Each row was made from one small tree. Brackets hold a mark, then the marks that hang from it, in the order of their numbers. Every link used is in the known rows. Write each row's tree.
Known rows:
{k_770 k_697 k_712}: [4.675 6.772 -1.900 2.665 -0.467 2.676 -1.439 3.421 -0.457 -1.279 1.826 -3.366 -1.414 0.844 2.141 -0.960 -0.976 -4.303 0.305 -1.689 3.041 -0.152 -0.835 -0.394]
{k_185 k_319 {k_510 {k_434 k_770}}}: [-3.784 -0.859 0.640 -2.583 -1.480 -5.682 1.506 0.746 -4.765 3.523 -1.947 1.316 -1.134 2.654 0.659 -0.217 2.201 2.419 -0.428 -2.644 -0.130 2.494 -3.060 1.925]
{k_40 k_712}: [-1.636 -0.902 -1.569 2.249 -2.369 4.720 0.689 -1.509 0.034 -0.368 -2.854 -0.888 -3.260 -2.332 1.398 -4.412 1.523 1.932 -1.104 -0.564 -0.914 3.955 6.369 -3.658]
{k_319 {k_185 {k_510 {k_434 k_770}}}}: [-2.371 0.295 -2.226 -3.964 -0.603 -3.966 2.242 -1.858 -4.466 3.272 -3.046 1.865 -2.104 0.581 0.391 -2.299 1.534 2.154 -0.910 -1.864 0.850 4.138 -2.300 1.032]
{k_510 k_185 k_434}: [-2.089 -2.971 -2.121 0.385 -1.185 -0.724 0.637 1.948 -0.147 0.040 -0.538 1.256 0.413 1.002 1.279 -2.282 0.420 3.004 -3.135 0.501 -0.699 -3.097 -3.401 2.227]
{k_770 k_303 k_697 {k_712 {k_40 k_510}}}: [6.206 1.920 4.229 -2.197 2.680 1.939 -2.498 -0.880 3.035 -0.290 4.525 -2.266 2.044 -0.112 -2.453 4.732 -0.962 -3.993 1.042 2.428 3.128 -0.118 -0.887 -0.995]
{k_510 {k_434 {k_770 k_303 k_697 k_712}}}: [6.151 0.948 1.935 -1.319 2.985 -2.760 -0.192 -0.513 -2.647 0.354 -0.649 -1.174 -1.374 -1.098 2.222 -1.223 -0.256 0.318 3.051 -1.913 -0.696 -4.169 -0.954 -1.950]
{k_185 k_319 {k_510 {k_434 {k_770 k_303}}}}: [-2.315 -0.846 1.899 -3.867 0.970 -6.819 1.095 -0.573 -3.821 3.491 -1.548 1.900 -1.099 3.702 0.182 0.964 1.406 1.887 -0.101 -2.306 0.828 1.797 -2.144 0.582]
{k_770 k_303 k_697 {k_712 k_40}}: [6.686 4.093 2.135 -1.709 3.101 1.411 -2.278 1.042 2.153 0.407 4.179 -2.960 1.160 0.834 -1.107 2.464 -1.836 -3.707 2.360 0.882 2.623 -1.334 -0.978 -1.209]
{k_712 k_40 {k_770 k_303 k_697}}: [3.395 2.689 -0.933 2.203 1.865 1.747 -0.328 1.804 2.530 -2.022 0.949 0.062 1.755 -0.160 -0.402 -2.146 -4.706 -3.409 4.344 0.369 -1.968 -2.182 3.153 -1.006]
{k_40 {k_510 k_434}}: [1.286 -3.877 1.651 1.069 -1.160 1.331 0.080 -2.192 0.919 -2.593 -2.107 1.569 0.686 -3.624 -0.081 -0.863 3.771 3.170 -3.274 0.916 -1.446 -0.612 -0.379 -0.154]
{k_510 k_185}: [-5.242 -0.173 -3.821 2.502 0.294 1.885 0.210 2.966 1.869 -1.042 0.007 -1.182 -1.051 2.478 2.141 1.450 -0.595 -0.013 -3.247 -1.216 0.614 -1.955 -0.438 0.072]
{k_510 k_185 {k_434 k_770}}: [-3.388 -3.626 -1.195 -0.568 0.457 -2.293 1.037 1.086 -1.745 0.787 -1.377 -0.154 -0.611 0.405 2.159 0.250 -0.076 3.199 -0.744 -1.094 -2.527 -4.579 -2.515 0.706]
{k_510 k_185 {k_434 {k_770 k_697 k_712}}}: [-0.183 -0.176 -0.650 -0.702 -0.619 -2.957 0.402 2.549 -2.739 1.672 1.327 -1.566 -0.365 1.193 1.892 1.001 -1.586 -0.324 0.078 -0.464 -0.032 -3.559 -4.166 1.879]
{k_770 k_697}: [2.194 3.202 -2.677 3.074 -1.963 2.051 -0.721 4.342 0.293 -2.513 -1.332 -1.701 -2.139 0.416 1.871 -3.017 -1.403 -2.285 -1.843 -2.707 0.148 0.753 0.691 -0.323]
{k_712 k_40 k_770}: [-0.581 1.939 -2.590 4.422 0.206 4.328 0.234 1.278 1.385 -2.119 -0.211 -0.215 1.982 -2.275 0.267 -2.579 -0.893 0.549 4.112 0.312 -4.365 -3.077 2.393 -0.204]
{k_319 {k_185 k_510}}: [-3.598 2.806 -3.958 -2.246 -0.567 -1.228 1.403 -0.668 -2.289 1.926 -2.299 0.927 -2.248 2.105 0.450 -1.444 1.435 0.030 -2.407 -1.826 2.935 6.012 -0.991 0.868]
{k_770 k_303 {k_712 k_40}}: [4.353 2.101 2.090 -1.214 5.777 2.579 -1.565 -1.891 2.326 0.463 3.142 -2.475 1.639 0.098 -0.505 3.364 1.180 -0.523 3.025 0.953 1.595 -3.810 0.306 -2.982]
{k_319 k_185}: [-1.483 3.910 -4.384 0.123 -0.031 -0.076 -0.369 0.823 0.156 0.832 -2.328 0.023 -2.487 0.782 0.304 -1.893 1.235 0.945 -1.042 -3.347 1.691 2.369 0.647 0.239]
{k_510 k_434}: [2.886 -1.301 -0.943 1.137 -0.800 0.481 0.327 0.363 -1.022 -1.650 -3.017 1.059 -0.391 -2.388 1.738 -5.637 2.384 4.352 -0.985 -1.256 -2.548 -3.144 -1.080 0.085]

Which tree is each row?
[3.818 2.755 1.918 0.191 -2.098 3.576 -2.219 1.925 1.200 -0.393 3.842 -3.093 1.917 -1.967 -2.193 2.609 0.699 -2.670 -0.532 2.571 1.577 1.301 -2.429 1.707] => {k_770 k_697 {k_712 {k_40 k_510}}}
[-4.044 -1.079 -1.658 -0.254 -2.401 -3.752 -0.812 4.179 0.025 1.857 0.188 1.861 0.337 4.400 -0.425 -0.525 0.554 2.835 -3.027 -0.868 0.777 -1.609 -4.525 4.483] => {k_510 {k_185 k_319} k_434}
[3.908 2.336 2.410 -1.389 4.640 -0.149 -1.110 0.117 -0.485 1.309 1.991 -4.256 -0.667 -0.551 0.485 4.475 -1.808 -2.444 4.903 -1.590 -0.367 -3.376 0.745 -2.769] => {k_434 {k_770 k_303 k_697 {k_712 k_40}}}
[1.683 2.686 -1.936 3.575 -0.736 2.890 1.203 -1.590 0.688 -1.603 -1.528 0.130 -3.029 -0.266 1.831 -5.832 -3.673 -3.550 2.031 -0.746 0.419 3.593 8.820 -4.528] => {k_40 {k_712 {k_770 k_303 k_697}}}
[-5.268 -5.848 2.575 -1.705 -5.883 -0.195 -0.223 -2.252 1.032 1.861 0.373 2.301 -0.210 0.074 -3.226 0.522 1.999 2.830 -5.037 3.429 1.222 6.238 1.261 1.734] => {k_40 {k_510 {k_185 k_319} k_434} k_712}
[-0.667 0.004 -0.374 4.544 -4.604 4.431 0.811 -2.691 1.059 -2.588 -1.456 0.604 -1.809 -2.751 -0.036 -3.101 -0.961 -3.025 -1.132 1.561 0.073 6.654 8.017 -2.717] => {k_40 k_510 {k_712 {k_770 k_697}}}
[-1.607 -3.021 -0.123 -1.916 -0.034 -1.943 2.961 -2.073 -4.812 0.735 -2.902 0.985 -1.408 -1.108 2.719 -2.154 2.015 2.502 -0.738 -0.992 -1.868 0.489 -1.577 -1.082] => {k_185 {k_510 {k_434 k_770}}}
[-1.792 -4.365 0.261 -1.901 3.256 -3.766 0.893 -0.567 -0.554 1.027 -0.714 0.415 -0.601 1.198 1.897 1.666 -1.035 2.335 0.061 -0.913 -1.570 -5.256 -1.297 -0.757] => {k_510 k_185 {k_434 {k_770 k_303}}}
[2.803 -0.810 0.795 2.079 -3.416 1.897 -0.154 0.813 1.092 -2.328 0.628 1.839 3.401 -3.782 -2.196 -3.089 -1.406 -0.760 1.478 3.195 -3.407 -0.463 -0.248 2.441] => {k_712 {k_40 {k_510 k_434}} {k_770 k_697}}
[2.771 0.305 1.855 2.018 1.268 2.035 -0.604 -0.669 3.801 -2.886 1.611 0.822 2.609 -1.460 -2.127 0.971 -3.459 -3.537 2.473 2.406 -1.354 -0.323 2.969 -0.680] => {k_712 {k_40 k_510} {k_770 k_303 k_697}}
[-5.256 -1.806 -0.551 -1.118 -0.901 -5.365 -0.046 3.713 -1.608 2.887 -0.455 0.484 -0.718 3.348 0.255 1.954 0.040 3.086 -0.748 -2.184 -1.282 -3.176 -3.794 3.270] => {k_510 {k_185 k_319} {k_434 k_770}}
[-0.927 2.436 -1.861 -4.264 0.106 -3.806 1.646 -2.310 -5.209 3.985 -1.596 0.739 -1.838 0.741 0.451 -1.229 1.882 0.972 0.252 -1.258 2.214 3.745 -3.238 0.983] => {k_319 {k_185 {k_510 {k_434 {k_770 k_712}}}}}
[1.366 -0.936 3.670 -2.177 4.997 2.077 -1.681 -2.925 3.690 0.233 4.840 -1.605 3.119 0.611 -2.169 7.599 1.053 -1.253 0.564 3.389 2.924 -2.527 -0.756 -1.684] => {k_770 k_303 {k_712 {k_40 {k_510 k_185}}}}
[-1.550 0.995 -2.646 -3.784 -1.452 -2.928 1.632 -1.411 -3.503 2.486 -2.671 2.472 -1.437 1.087 0.181 -3.911 1.988 2.019 -2.554 -0.960 2.330 5.456 -2.981 2.011] => {k_319 {k_185 {k_510 k_434}}}
[0.526 -0.521 1.142 2.611 -1.336 3.409 0.650 -4.136 2.151 -2.568 -0.990 0.976 -1.786 -2.045 -0.345 -1.944 -2.325 -3.829 0.004 1.881 1.351 5.606 9.137 -4.230] => {k_40 k_510 {k_712 {k_770 k_303 k_697}}}
[-3.457 0.625 -0.026 -1.360 0.038 -5.259 -0.299 2.900 -2.826 3.802 1.576 -0.699 -0.292 3.853 0.309 3.456 0.899 2.087 0.838 -1.819 0.486 -3.749 -4.598 3.011] => {k_510 {k_185 k_319} {k_434 {k_770 k_712}}}
[-2.205 -1.234 -0.578 4.452 -2.805 5.064 1.377 -4.493 1.138 -2.728 -1.957 0.757 -1.542 -3.570 0.423 -2.467 0.521 -0.902 -0.327 1.588 -0.611 5.195 8.917 -3.492] => {k_40 k_510 {k_712 k_770}}
[-4.079 -5.256 1.435 -0.394 -1.387 3.887 -1.051 0.253 3.820 -0.479 1.757 -0.467 3.104 -1.795 -2.950 4.871 1.695 2.028 -3.247 3.724 -1.849 -0.188 -1.491 1.707] => {k_712 {k_40 {k_510 k_185}}}
[3.540 5.853 -3.173 5.107 3.031 0.850 0.456 1.522 1.407 -4.068 -1.173 0.025 -1.691 1.551 2.759 -3.585 -4.904 -5.233 3.358 -3.243 0.586 -2.161 5.367 -2.972] => {k_712 {k_770 k_303 k_697}}
[-3.809 -3.643 1.214 -0.286 -2.520 -1.981 -0.765 0.751 1.674 -0.102 0.486 2.019 1.332 1.692 -2.228 3.088 2.226 2.227 -5.091 1.168 0.878 0.460 -3.024 3.285] => {k_40 {k_510 {k_185 k_319} k_434}}
[0.915 -1.447 1.654 2.133 3.604 2.882 -0.244 -2.871 4.228 -2.854 0.803 1.145 3.149 -2.389 -1.902 1.921 -0.983 -0.506 3.027 2.091 -2.055 -2.478 3.765 -2.066] => {k_712 {k_40 k_510} {k_770 k_303}}
[1.651 -3.709 2.537 0.409 -1.292 -0.597 -0.085 -1.111 -0.871 -1.884 -2.207 0.419 -0.481 -3.798 -0.026 0.679 1.772 1.534 -1.621 -0.277 -2.386 -0.593 -0.116 -0.215] => {k_40 {k_510 {k_434 {k_770 k_697}}}}
[3.798 -0.001 4.114 -1.715 5.150 2.709 -1.812 -3.913 3.632 -0.461 3.581 -1.803 2.636 -1.128 -1.755 5.762 1.966 -0.583 1.904 2.556 1.917 -2.527 0.408 -2.808] => {k_770 k_303 {k_712 {k_40 k_510}}}
[-1.033 0.113 -1.005 -5.383 2.006 -5.177 1.891 -3.160 -3.574 3.457 -2.437 2.165 -2.088 1.327 0.194 -1.135 0.774 1.638 -0.342 -1.891 1.994 3.772 -1.434 -0.251] => {k_319 {k_185 {k_510 {k_434 {k_770 k_303}}}}}
[-2.409 0.454 0.512 -2.871 -3.038 -6.280 0.952 2.255 -5.068 3.383 -1.492 1.255 -1.614 3.089 0.078 -0.486 0.690 0.733 -1.241 -2.716 0.541 3.698 -3.878 2.698] => {k_185 k_319 {k_510 {k_434 {k_770 k_697}}}}
[1.884 2.802 0.663 0.318 0.872 1.214 -0.872 2.387 -1.874 0.976 1.525 -4.901 -0.966 -1.813 0.764 3.123 -0.772 -1.566 3.770 -1.728 -1.671 -2.208 -0.825 -0.679] => {k_434 {k_770 k_697 {k_712 k_40}}}
[-2.462 -3.448 0.289 1.769 -1.856 1.887 0.454 -0.611 1.789 -1.560 1.238 2.180 4.309 -2.485 -2.072 0.009 -0.539 1.367 0.712 4.272 -3.374 -2.483 -0.773 2.739] => {k_712 {k_40 {k_510 k_185 k_434}} k_770}
[-2.885 0.039 -0.087 -2.400 -2.676 -4.385 0.907 1.278 -3.467 2.419 -1.609 2.649 -0.423 3.492 -0.130 -2.137 2.696 2.419 -2.647 -1.501 1.343 3.632 -3.803 2.720] => {k_185 k_319 {k_510 k_434}}
[6.939 6.304 0.282 0.567 4.150 0.796 -1.574 0.669 1.016 -1.104 2.579 -2.591 -1.256 2.641 1.644 1.023 -2.192 -5.536 1.563 -1.583 4.490 -1.543 0.984 -2.911] => {k_770 k_303 k_697 k_712}
[1.527 3.283 -2.643 4.363 -1.888 3.506 -0.156 3.685 1.029 -2.103 0.131 -0.388 1.746 -1.472 -0.180 -3.917 -3.130 -2.190 2.995 0.175 -3.143 -1.099 1.477 1.266] => {k_712 k_40 {k_770 k_697}}
[-2.336 -6.790 2.537 -1.540 -2.248 1.980 -1.098 -0.306 2.873 0.110 1.195 0.877 3.863 -2.748 -3.501 2.497 2.509 4.100 -3.342 4.607 -2.665 -0.906 -3.827 2.858] => {k_712 {k_40 {k_510 k_185 k_434}}}
[-2.238 -2.293 1.079 1.300 3.170 2.086 0.052 -1.984 4.645 -2.217 2.319 1.010 3.505 -0.077 -1.842 4.052 -2.343 -1.702 1.693 3.338 -1.315 -2.473 2.781 -0.801] => {k_712 {k_40 {k_510 k_185}} {k_770 k_303}}
